Each row comes from the steps of one path. Every step used is in the known rows, and no mark comes twice. Write the path behind each row, first mark first.
Known rows:
bupuf -> sevan -> rovu -> lerod -> gasi -> valamu: [  0.3  13.1 -16.1  -1.9 -11.8   6.0 -23.6 -22.3  -4.5  -0.4  -2.6  -1.8
 -10.0 -28.7 -16.0  -2.5  -3.8  16.1  -4.1  28.2  13.1  -3.4  -2.0  -1.2]
lerod -> gasi -> sevan -> rovu: [  1.6  43.9  12.1 -11.2  -5.6   5.1 -28.7  -7.5   0.9  -4.6  14.0   0.2
  -5.2 -15.9  13.7  -3.8  10.8  -7.1 -10.2   1.7  -8.5   2.9  12.8 -14.2]
gasi -> valamu: [ -7.7  43.2  -8.0  -7.5  18.3 -13.8   0.1  11.1   1.5   6.1  -6.3  -5.6
  40.0  23.4  11.6  -0.5  -0.6   5.9  -4.8 -15.3  16.1  -5.4   0.3   5.1]
valamu -> sevan -> rovu: [ -4.7  22.8   9.2   5.1  -6.2  10.3   5.5  -9.6 -10.8   5.8   6.8  -2.5
  11.9  16.0   9.3  -8.0   3.4  13.7 -12.1  -2.8 -20.8   4.8 -11.2   8.8]
sevan -> rovu -> lerod -> gasi: [  2.9  17.8   7.8   2.7  -8.7  10.3  -7.9 -15.9  -5.2   0.0   8.0   4.5
 -10.0  -3.0  -1.7  -6.6  -2.4  -6.0  -6.4  22.2  -7.4   0.7  12.8  -3.6]
lerod -> valamu -> gasi -> sevan: [  2.2   0.2   5.6  -9.2  40.1  -5.2  -8.4  35.5  21.7  11.0   3.4  -7.7
  -1.6  17.0  13.2   2.5  17.6  -8.0  15.0 -16.4  -4.0   5.0  12.7 -16.9]
bupuf -> sevan: [ -2.0  -7.8 -20.3   3.1  27.8 -17.2  17.6  -1.5  -5.9  17.0  -8.5   3.7
 -18.4  20.1   2.2   5.1  -6.1  -2.1  -9.6   5.9   2.0  -5.4   2.6  12.6]
gasi -> lerod -> valamu -> sevan -> rovu: [  1.9  31.0  22.5  -2.9  -3.9  23.9  -6.9  -6.9  -7.1   4.9   9.9   1.1
  22.2  12.6  -2.4  -6.2   3.7   0.1  13.0 -14.8 -26.2   4.2 -13.4   8.3]
lerod -> bupuf: [ -1.5   9.6   2.6   1.3  14.8  -9.5  31.9  22.6   3.4  -1.6   2.3   3.7
   4.8  28.4  11.8   7.8   0.0 -13.1  11.0 -23.8   3.6 -10.6   8.1   1.7]
bupuf -> sevan -> rovu: [ -8.1  -3.5 -14.1   3.0 -10.7  -1.8  -1.7 -16.4  -4.1  11.6  -2.4   3.1
 -16.0   6.6   1.8   3.3  -6.1  -0.2 -15.0   3.5 -13.7  -2.2  -0.2  11.3]
rovu -> lerod -> gasi: [  9.5  16.9   0.6   3.0  27.7  -5.4  11.0   0.9  -3.6   3.8  -0.5   4.6
 -10.3   9.3  -3.8  -7.7  -2.3  -6.2  -2.2  24.4   9.2  -1.7  17.5  -2.3]
valamu -> gasi -> sevan: [ -1.6  -8.4  -0.1  -7.2  17.5 -17.2   0.6  12.0  16.9  11.0  -5.0  -8.0
   3.0   5.7  20.8  -1.8  11.4  -0.9   0.9  -6.7  -5.2   5.8   0.0  -8.6]
gasi -> lerod -> valamu: [  3.7  22.2  10.6  -7.3  28.0  -2.3   2.7  15.6   1.8  10.8  -1.6   5.5
  23.4  33.0   0.6   1.6  -3.4 -22.0  13.5 -17.9  -7.1  -3.4   7.5   6.0]
bupuf -> sevan -> rovu -> lerod: [ -8.0 -39.0 -19.0   9.2 -22.4   4.8  -3.3 -23.1  -5.1   7.1  -8.4   4.4
 -20.5 -10.5  -5.8  -1.0 -13.4   5.9 -11.6  26.8  -4.2   1.4  -3.0  12.3]
lerod -> valamu -> sevan -> rovu: [ -1.6  29.6  17.9   2.0  20.2  21.7  -5.7   5.2 -10.5   7.2  15.5  -1.7
   8.6  24.2  -0.2  -3.0  11.8   4.8   2.2 -12.6 -20.7   4.2   1.3  -1.6]
bupuf -> sevan -> rovu -> lerod -> gasi: [  3.9 -10.6 -10.4   5.8  -6.9   5.7  -9.4 -21.7  -6.2   4.7   1.2   6.6
 -38.8 -17.6 -13.2  -3.1  -4.9   0.7  -7.1  34.4  -5.4  -1.7   8.3   2.3]
rovu -> sevan: [ -5.5  -2.2  -9.6  -7.4  22.5 -10.9  -5.6  22.5   5.7   1.3  -3.8   1.4
 -16.4  10.1   4.5   4.7   0.1 -10.3 -18.1   1.9  10.8  -0.2  12.6   1.5]
valamu -> sevan -> bupuf: [  0.7   7.6  -0.7  13.1  -4.5  -5.4  24.5 -11.2 -17.2  -4.0   2.0  -4.6
   6.7   8.2   0.7  -3.6  -1.4  16.1 -12.3 -15.9  -1.6   3.0 -15.9   6.1]
lerod -> valamu -> sevan -> bupuf: [  6.1  13.3   8.4  10.7  26.0   3.2  14.3  11.0 -14.7  -0.6  10.5  -4.4
   5.3  16.6  -8.2   2.9   6.4   9.3   3.3 -25.9  -1.5   3.7  -3.1  -2.2]
gasi -> lerod -> rovu -> sevan: [ -1.5  -3.6  12.5 -21.9  -7.7  -5.1 -20.8  -2.4   7.2  -8.5 -13.8   9.7
   5.3 -15.5  -5.1   2.5  -0.4 -18.2  -5.1  -1.3  -4.1  -3.1   0.6   6.8]
valamu -> sevan: [  1.5  18.5   2.9   4.6  30.2  -4.6  24.0   2.5 -12.4  11.1  -0.9  -1.8
  12.0  28.2   8.5  -6.0   3.1  11.0  -7.8   0.7  -2.4   2.3  -9.3   8.7]

Write each row's path:
[ -0.5 -36.4  10.3 -11.1 -43.0 -10.0 -19.0  -9.5  17.5 -12.4 -13.7   1.1
 -18.2 -34.6 -14.4   6.1   0.9 -10.0   0.8 -18.0 -12.9   0.5 -17.3   3.0]
valamu -> gasi -> lerod -> rovu -> sevan -> bupuf
[  8.6  29.2   0.9  -3.6  -4.5 -13.2 -11.9  -3.7  -3.1 -14.2   9.2  -1.4
  -7.4 -20.0   4.5   2.2   5.7  -2.9  -7.3 -10.1  10.4   1.4   7.7 -16.0]
lerod -> gasi -> sevan -> bupuf
[ -9.2 -13.1   0.6  -2.1 -32.3   8.2 -22.6 -10.4   3.5  -6.1  -1.0  -0.4
  14.1 -23.7  14.7  -5.2  -4.4   4.3 -10.9  18.2   3.0   9.3   2.9  -2.7]
gasi -> sevan -> rovu -> lerod
[ -8.7  -7.3   1.1   6.2 -24.2   8.1  -2.1 -13.6  -2.5   1.7   0.0   2.5
  10.4   3.1   5.7  -6.5 -10.1  -1.5 -12.4  13.9  -5.2   3.6   5.2   7.3]
sevan -> rovu -> lerod
[ -4.1 -22.8  -5.8  -1.0 -44.3   3.6   9.9 -14.2   4.0  -3.5  -4.0   8.7
  -6.1  -8.3  -4.7  10.0 -11.2 -10.0  16.1 -10.4 -14.3 -10.6 -21.8  13.8]
gasi -> lerod -> bupuf -> sevan -> rovu
[  5.6  22.9  11.7   3.9  54.4   6.4  16.9  21.1  -9.4  13.7   8.3  -1.8
   7.1  36.1   2.0  -1.5  11.6   3.7   6.7 -11.1  -4.7   1.7   5.9  -1.1]
lerod -> valamu -> sevan
[  3.1 -45.3  -1.3   2.5  -1.7  -1.4  -9.7  15.0  18.5  -5.7  -2.9  -9.9
  -7.4 -17.7  -3.7   2.6   6.2   2.9  14.0  -7.3   7.8   9.7   2.1 -18.6]
rovu -> lerod -> valamu -> gasi -> sevan -> bupuf
[ -6.4 -19.2 -14.0   0.9 -13.8 -12.9  -7.1  11.1   1.4  -9.7  -2.2  -1.8
 -17.4  -8.4  -1.3   9.3  -4.6  -4.6 -23.4 -14.3  11.1   0.4   4.1   0.2]
rovu -> sevan -> bupuf
[ -1.7 -43.6  -4.1  -0.4 -43.1  -0.8  12.5 -11.3  19.8   4.8  -6.4   1.9
 -20.5  -7.7  -6.2   8.5  -4.1  -9.7  28.2 -12.2 -25.9  -9.1 -26.9  10.3]
valamu -> gasi -> lerod -> bupuf -> sevan -> rovu
[  8.9   6.6   1.1  -6.5  20.7  -5.2 -10.3   0.1   1.1  -5.5  -1.1   2.2
  -7.3 -15.9   5.9  -4.7   4.0  -2.7  -3.0  26.7  17.7   4.2  16.9 -13.7]
rovu -> lerod -> gasi -> sevan
[ -2.5 -17.3   9.0 -12.5 -43.6  -7.3 -24.5 -14.2   3.1 -22.5 -10.7   8.4
  -1.4 -34.5 -14.4   7.0  -5.7 -13.7  -9.3 -17.0   0.2  -2.6 -11.6   6.9]
gasi -> lerod -> rovu -> sevan -> bupuf
[ 5.0 37.5 -6.1 -5.3 22.4 -6.5 -4.3  3.6 -1.4 -1.3 -3.5 -2.9 21.8  1.1
 -4.5 -5.4 -0.5  5.6  1.3 17.0 26.4 -4.1  9.7 -5.9]
rovu -> lerod -> gasi -> valamu
[  9.9  70.4   5.0  -6.8  40.3  -3.7   2.6   5.2 -11.7   4.6   4.6  -7.6
  21.2   9.4  -0.6  -8.1  14.2  20.7   0.9   0.2  11.0  -3.1  -5.9  -5.6]
lerod -> gasi -> valamu -> sevan
[  6.2 -17.4   3.8  14.9   9.1  10.7  14.5   0.1 -14.2  -7.2   4.4  -3.6
   3.0   1.2 -14.7  -2.6  -1.5  14.5   5.7  -1.7   8.6   7.0  -2.9  -2.5]
rovu -> lerod -> valamu -> sevan -> bupuf
[  1.0 -60.3 -20.2   8.7   5.7  -6.7  33.1   4.9   0.9  -2.1 -11.2   7.0
 -25.1   0.4  -7.4   9.2 -10.8  -2.0  14.4  13.8  15.0  -9.1   1.0   5.9]
rovu -> lerod -> bupuf -> sevan
[  9.9  21.6  -2.9   6.6  -4.9   2.7   0.5 -16.1 -15.2 -16.5   1.9  -9.3
  15.5 -26.8 -16.9  -8.2   1.4  30.7   0.9   8.9  27.7   2.2 -17.0  -7.8]
rovu -> lerod -> gasi -> valamu -> sevan -> bupuf
[ -2.1  30.2  -4.3   3.9  -8.8  -5.6   5.6  -7.7 -13.6  -6.6  -1.0 -12.0
  41.5  -1.7  -0.9  -2.0   1.6  30.7  -7.3 -24.6  17.7   0.8 -22.9   2.1]
gasi -> valamu -> sevan -> bupuf
[  1.4  -3.9   1.2   4.3  37.3   4.2   6.6  25.8   2.2   9.0   0.7   3.1
   6.0  26.3  -3.2   0.3  -2.7 -11.5   7.9   5.8   9.7   0.8  21.6  -1.2]
rovu -> lerod -> valamu
[ -6.7 -21.6   4.7   6.2 -34.4  12.6  16.8   3.2   2.5 -11.7   4.9   4.8
   3.4  -1.7   4.7   2.4  -6.4  -7.4   8.9  -0.6  -3.8  -5.2   2.5   4.0]
sevan -> rovu -> lerod -> bupuf
[  9.5  -4.4  -2.9   0.9 -15.2  -5.3 -11.5  -8.5  -3.0 -18.8   2.2  -1.1
 -10.3 -37.0  -1.8  -1.8  -2.3   2.4  -4.6  13.2  20.6   5.5   7.2 -15.8]
rovu -> lerod -> gasi -> sevan -> bupuf
[ -5.8 -54.5   5.8  -0.8 -42.5   9.5  -1.9   9.6  23.1 -10.7  -0.4  -5.0
  -5.9 -26.3  11.7   3.2   5.9   1.8  22.2  -1.2  -7.0   3.2  -8.5 -13.2]
valamu -> gasi -> sevan -> rovu -> lerod -> bupuf
[ -5.6 -12.9   8.1  -5.6  -6.9  20.4 -32.1   8.7   5.5  -6.4   7.0  -1.1
   9.7 -12.2   7.4  -0.2   2.6  -4.7   1.6   6.4   2.9   8.6  17.7 -13.3]
gasi -> sevan -> rovu -> lerod -> valamu
[  1.8  -1.7   2.4  -3.6   3.2 -15.9  18.1  -4.1  14.0  17.4 -10.5  -1.7
   8.9  22.1   5.5  -4.4  -3.8 -12.6  10.5 -10.4 -19.2  -1.4 -13.1  11.8]
valamu -> gasi -> lerod
[ -4.4 -27.9  -8.0   8.2   6.9  15.4 -11.2  -2.7  -1.9   8.0  -0.2   5.2
 -21.7   1.4 -14.6   3.1  -6.2  -1.6   1.5  15.6  -6.2   0.0  12.5   3.0]
bupuf -> sevan -> rovu -> lerod -> valamu
[ -7.6 -20.2  -9.6   6.3 -20.7   2.1  13.8  -0.5   1.8  -1.1   3.8   5.9
 -20.6   1.8   0.8  10.8  -3.3  -5.4   5.7  -9.7 -13.2 -10.6  -4.8   6.2]
lerod -> bupuf -> sevan -> rovu
